What can hang from each mark:
kazis: niri
fofig: kazis keso
keso: kazis keka
zukikoz: fofig keso
peki: fofig keso niri
keka: fofig
niri: kazis keka keso

Each row was made from one small tree. Brackets hold a mark, then the marks that hang from it, in alphabetical order. Every link used is in the known rows. Write each row's tree.
Known rows:
{zukikoz {keso {kazis niri} keka}}: [ 3.403  1.311 -3.881 -1.426 -2.120  0.248 -4.758  2.581  4.050  0.835
 -6.445  4.330 -6.079 -4.630  2.247  0.500 -1.001 -1.174  0.183  4.210
  0.188 -3.170  0.471  1.046]
{zukikoz fofig keso}: [ 1.229  1.816 -3.129  0.487 -5.663 -0.460 -0.794  0.923  6.050 -2.108
 -2.762  3.402 -6.880 -5.420 -0.066  0.190 -1.744 -2.332  1.352  4.309
 -1.445 -6.318 -0.786  2.923]
{keso kazis keka}: [ 4.335  2.674 -2.031 -2.817 -1.382 -1.283 -4.380  1.115  4.628  1.012
 -8.956  4.080 -6.214 -2.304  4.111 -2.432 -1.560 -0.980  1.099  1.931
  1.902 -2.807  0.943 -0.145]
{peki {fofig kazis keso}}: [ 1.416  2.159 -0.822 -0.191 -1.658  0.044 -2.152  0.988  5.264  1.033
 -3.854  2.858 -3.617 -0.965  1.936 -1.223 -1.849  1.459  5.293 -0.047
 -0.533 -4.804 -2.500  0.905]
{peki keso}: [ 0.161  0.387 -2.335  0.037 -3.380 -1.635 -2.189 -0.696  0.838 -0.654
 -1.336  1.155 -5.138 -0.604  2.551  1.719 -0.396  1.606  1.221  1.502
  1.474 -4.452 -0.071  1.978]
{niri kazis {keka fofig}}: [ 0.909  0.850  0.581  2.440 -3.303 -0.070 -2.374  4.440  1.470  0.269
 -0.951 -1.503 -8.219 -0.745 -1.052  0.573 -4.632  2.692 -1.051 -2.049
  3.901 -3.956  0.720  4.060]
{niri kazis {keka fofig} keso}: [ 0.558 -0.290  0.723  5.062 -2.404  0.074 -2.597  4.058  0.264 -0.777
  0.682 -3.489 -8.169 -0.326  0.030  3.251 -4.806  0.831  0.342 -2.162
  6.198 -3.096  1.355  3.112]
{fofig keso}: [-0.649  0.543  0.281 -0.383 -4.072  0.674 -2.133  0.469  4.659  1.372
 -3.645  2.978 -4.743 -1.873  2.201 -1.082 -0.973  4.221  3.448  0.116
  1.708 -3.103 -1.867  2.226]
{fofig {keso {kazis niri} keka}}: [ 1.128 -0.039 -0.600 -2.584 -1.445  1.043 -4.666  2.469  4.949  2.911
 -7.022  5.240 -4.043 -2.916  2.757 -1.135 -0.633  2.444  2.857  1.756
  1.889 -2.742  1.039  1.049]
{kazis {niri keka keso}}: [-0.829 -2.729 -0.222  2.212 -1.150 -0.999 -5.793  4.646  1.942 -0.271
 -1.434 -2.243 -6.655 -0.421  2.220  3.957 -4.919 -1.051  0.798  0.038
  4.072 -1.367  0.926  0.622]
{kazis {niri keso}}: [ 0.015 -2.165 -1.676  2.001 -2.325 -1.487 -3.875  4.100  2.604  0.894
 -1.031 -0.399 -6.525 -2.248  2.022  2.834 -3.988  1.186  1.412  0.960
  2.668 -1.863 -0.626  1.733]
{zukikoz fofig {keso keka}}: [ 2.252  1.824 -2.779 -0.895 -4.541  0.363 -1.344  0.926  6.093 -2.531
 -4.170  5.484 -6.793 -4.722  0.578 -0.695 -2.167 -5.088  0.528  4.538
 -0.965 -5.474  0.955  2.979]
{niri keso}: [ 0.952  0.221 -0.731  2.626 -2.912 -1.513 -2.814  0.812  3.020 -0.972
 -1.959 -0.679 -7.030 -1.142  3.543  1.646 -2.961 -0.033  2.625  0.129
  3.697 -2.282 -1.188  1.286]
{keso {keka fofig}}: [ 2.878  1.373 -0.052  0.192 -3.294 -0.338 -3.452  1.784  3.210 -0.570
 -5.294  2.022 -6.516 -0.878  1.402 -1.238 -2.958  0.610 -0.373  0.328
  2.029 -2.159 -0.059  3.053]
{zukikoz {fofig {kazis niri}} {keso keka}}: [ 0.810  0.699 -3.760 -0.599 -2.193  1.935 -3.933  2.550  6.133  0.131
 -3.321  5.356 -5.682 -3.830  0.256  0.597 -0.933 -5.445  1.679  4.945
 -0.754 -5.611 -0.361  2.302]
{niri kazis keka}: [ 0.619  0.513 -0.333  0.044 -2.479 -0.234 -1.757  3.657  2.493  0.402
 -1.207  0.259 -8.205 -0.586  1.043 -0.114 -4.907  0.088 -0.676 -1.745
  3.974 -3.789  0.970  2.922]
{keso kazis {keka fofig}}: [ 4.408  2.693 -1.267 -0.502 -2.052 -0.817 -4.888  1.815  3.196  0.873
 -8.502  2.504 -6.205 -2.430  2.137 -1.633 -0.985  1.310  0.641  1.552
  1.849 -3.272  0.509  0.951]
{peki fofig {keso keka} {niri kazis}}: [ 2.571 -0.050 -4.246 -3.398  1.022 -2.626  0.668  3.556 -2.023 -1.685
  0.904  4.950 -4.303 -1.555  0.274  1.252 -3.135 -0.576  0.289  1.636
 -2.276 -5.180  4.629  4.160]
{niri kazis}: [ 1.561  1.130 -2.154 -0.075 -3.785 -0.865  0.508  3.160  3.329  1.461
 -0.789  2.472 -8.229 -2.726  1.202 -1.521 -3.799  3.235  0.131 -0.350
  2.099 -4.224 -0.794  4.423]
{peki {keso keka} niri}: [ 0.008 -0.664 -3.082 -3.244  0.558 -1.443 -3.392  1.314 -1.710 -1.133
 -1.250  3.347 -4.022  0.338  1.895  2.238  0.282 -0.404  0.613  1.920
  0.037 -2.890  2.526  2.557]
{fofig {kazis {niri keka}} keso}: [-2.918 -1.320  0.581  0.096 -0.121  2.980 -6.805  2.852  4.139  3.763
 -3.104  0.934 -3.754  0.517  1.560  1.128 -0.328  2.014  4.395 -0.374
  3.593 -2.857 -2.069  0.731]

Which tree is each row?
[ 1.778  0.562 -3.495 -1.944  0.812 -1.769 -5.012  1.642 -2.323  0.093
 -3.633  1.886 -3.709 -1.104  0.963  2.419  1.691  2.365  1.097  2.629
  0.025 -4.110  2.825  1.667]
{peki {keso kazis {keka fofig}} niri}
[ 1.661  0.176 -1.865 -0.545 -0.968 -2.012 -6.312  4.240  3.437  1.996
 -6.334 -0.333 -6.252 -2.403  2.457  1.212 -2.328  1.357  0.938  1.178
  2.026 -3.182  0.486 -0.688]
{keso {kazis {niri keka}}}
[ 1.948  1.473 -0.138 -2.491 -1.806  1.122 -3.854  0.258  5.032  1.897
 -7.906  5.233 -4.351 -2.408  3.397 -2.289 -0.236  1.961  3.397  1.329
  2.127 -3.110  0.276  0.760]
{fofig {keso kazis keka}}
[ 0.113  1.402  0.967  2.500 -1.956  0.539 -6.526  1.972  2.214  0.228
 -4.051 -3.184 -6.150  1.661  0.597  1.254 -1.728  0.573  1.396 -1.706
  3.674 -3.203 -1.828  0.870]
{niri {keka {fofig kazis}}}
[-0.495 -0.186 -2.524  0.143 -2.503 -0.360 -3.406  3.294  5.744  1.664
 -2.521  2.017 -5.935 -2.415  0.157 -0.242 -2.303 -1.176  3.226  2.484
  0.352 -5.756 -1.524  1.666]
{zukikoz {fofig {kazis niri}}}
[ 2.228  0.305  0.102  2.728 -2.359 -0.320 -3.630  1.243  2.141 -1.667
 -3.529  0.048 -6.651 -0.692  2.519  1.350 -3.336 -1.225  1.318  0.368
  4.112 -1.643  0.269  1.970]
{niri {keso {keka fofig}}}
[ 2.312  0.271 -0.564  3.004 -2.510  0.562 -0.858  3.221  1.457 -0.186
 -0.317  1.380 -8.168 -1.759  1.455  0.774 -4.317  0.450  0.459 -0.400
  4.808 -2.680  1.385  4.434]
{niri kazis {keso {keka fofig}}}
[ 2.659  2.975 -3.855  0.006 -4.712 -1.108 -2.037  0.853  6.094 -0.819
 -5.400  3.555 -6.602 -6.560  0.634 -0.074 -0.161 -1.582  1.894  5.026
 -1.417 -7.118 -0.327  1.073]
{zukikoz fofig {keso kazis}}
[ 1.594  0.098 -1.626  1.403  0.160 -1.648 -4.403  3.716  3.094 -0.112
 -2.635 -0.719 -5.099  0.001  2.031  2.261 -4.632 -2.149  3.383  0.024
  0.986 -3.821 -0.808 -0.257]
{peki {fofig {kazis {niri keka keso}}}}
[-1.186 -0.881 -0.240 -1.443  0.016  3.504 -5.940  2.488  4.723  3.856
 -4.222  4.599 -3.449  0.094  2.189 -0.499  0.002  0.861  4.268  0.655
  2.906 -2.270 -1.721  1.749]
{fofig {kazis niri} {keso keka}}
[ 2.157  1.781 -0.308  0.647 -1.720  1.062 -4.718  1.532  3.200  0.772
 -5.486  1.913 -5.933  0.290  1.431 -1.398 -1.449 -0.201  1.167  0.290
  2.599 -2.533 -1.378  2.177]
{keso {keka {fofig kazis}}}
[ 0.363 -0.497  0.182  2.592 -1.825 -0.128 -2.191  3.379  1.387 -0.866
  0.456 -1.609 -8.149 -0.127  2.204  2.361 -5.168 -1.602  0.725 -2.016
  6.074 -2.709  1.632  2.142]
{niri kazis keka keso}
[ 0.467 -0.717 -3.085 -1.299 -0.012 -0.578 -1.645  3.387 -3.260  0.091
  1.291  2.898 -4.979 -0.611 -0.679  2.056 -0.565  2.690 -0.751  1.205
  0.734 -3.825  3.195  5.157]
{peki {keso {keka fofig}} {niri kazis}}
[-0.338 -2.437  0.480  3.945 -2.018 -0.942 -6.269  5.243  1.050 -0.144
 -1.248 -3.803 -6.531 -0.563  0.308  4.720 -4.839  0.753  0.513 -0.433
  4.183 -1.740  0.814  1.377]
{kazis {niri {keka fofig} keso}}
[ 3.497  1.455 -0.714  2.119 -1.683 -0.827 -4.725  1.158  2.238 -0.335
 -6.006  0.211 -6.555 -1.878  3.213  0.969 -1.748 -0.472  2.013  0.977
  3.929 -2.384  0.691  0.214]
{niri {keso kazis {keka fofig}}}
[ 0.915  0.230 -3.729  0.133 -0.353 -2.143 -3.014  1.394  1.203  0.399
 -0.609  1.083 -3.525 -0.528  1.148  2.821 -1.882  0.183  3.141  1.882
 -0.981 -5.746 -0.247  0.853]
{peki {fofig {kazis niri}} keso}
[-1.359 -0.935 -1.086  2.054  0.534  0.750 -7.231  3.385  2.751  1.903
 -2.070 -1.868 -5.840  1.185  2.470  2.951 -1.975 -1.437  3.212 -0.372
  4.403 -2.337 -1.832 -0.249]
{fofig {kazis {niri keka keso}}}
[ 2.057  1.215 -2.692  1.505 -3.128 -0.174 -5.777  3.217  3.038  0.628
 -5.212 -0.326 -6.268 -4.310  0.213  2.766 -0.700  1.887  0.181  2.910
  0.572 -3.828 -0.412  1.159]
{zukikoz {keso {kazis {niri {keka fofig}}}}}
[ 0.706  0.502 -0.060  2.096 -3.660  0.204 -4.382  2.977  3.108  2.823
 -4.890  0.364 -4.906 -3.510 -0.523  0.722 -0.503  7.712  2.565  1.081
  1.553 -3.582 -1.384  2.380]
{keka {fofig {keso {kazis niri}}}}
[ 3.715  0.635 -1.781 -0.512 -1.362 -0.916 -6.074  4.419  3.014  2.153
 -7.615  2.021 -5.921 -3.009  1.145 -0.156 -2.173  2.046 -0.072  2.282
  1.600 -2.592  1.286  1.202]
{keso {kazis niri} {keka fofig}}
[ 3.496  2.847 -3.665 -1.427 -3.641 -0.141 -2.647  0.668  6.154 -1.327
 -6.977  5.710 -6.550 -5.780  1.414 -0.911 -0.573 -4.621  1.193  5.316
 -1.167 -6.340  1.466  1.255]
{zukikoz fofig {keso kazis keka}}
[ 0.943 -2.178 -1.347  0.688 -1.422 -0.707 -4.435  4.277  2.779  0.305
 -2.357  1.308 -6.393 -1.629  2.659  2.345 -4.502 -1.026  0.795  1.489
  2.920 -1.216  0.865  1.935]
{kazis {niri {keso keka}}}
[ 2.351  2.503 -1.999  1.161 -3.228  2.044 -4.239  0.766  3.461 -0.293
 -4.736  2.653 -6.001 -2.185  0.853  0.202  0.008 -1.217  0.422  2.252
  0.852 -3.404 -2.155  2.578]
{zukikoz {keso {keka {fofig kazis}}}}
[ 1.818  0.487 -1.557 -1.908  0.404 -3.864 -2.924  4.742  0.769 -2.759
 -2.930 -0.125 -4.886 -0.354  0.859  1.248 -4.817 -0.786  1.200 -0.779
 -2.102 -3.727  1.888  0.956]
{peki fofig {niri keka}}
[ 2.930  1.279 -4.222 -1.647 -3.025 -0.171 -3.383  2.947  5.848 -0.419
 -5.958  5.782 -6.351 -6.464  0.354  0.259 -1.634 -3.974  0.670  6.059
 -1.428 -5.902  1.991  1.539]
{zukikoz fofig {keso {kazis niri} keka}}
[ 0.077  0.482  0.197 -1.891 -3.805  0.446 -1.262  1.147  6.572 -0.552
 -4.382  5.800 -5.270 -3.114  1.247 -2.103 -2.618 -1.739  3.072  2.286
  0.647 -5.012  1.126  2.872]
{zukikoz {fofig {keso keka}}}
[-0.140 -0.831 -1.864  1.186  0.288  1.034 -5.929  2.946  3.280  2.438
 -2.625  1.083 -5.571  0.040  3.069  1.569 -1.699 -1.502  3.096  0.756
  3.590 -2.123 -1.803  0.616]
{fofig {kazis {niri {keso keka}}}}
[-0.264  0.190 -2.968 -2.091  1.333 -2.433 -6.101  1.479 -2.231 -0.291
 -2.709 -0.690 -3.893  0.239  1.930  3.827  1.200  0.796  1.630  1.357
  0.768 -4.411  2.804 -0.154]
{peki {keso kazis} {niri keka}}
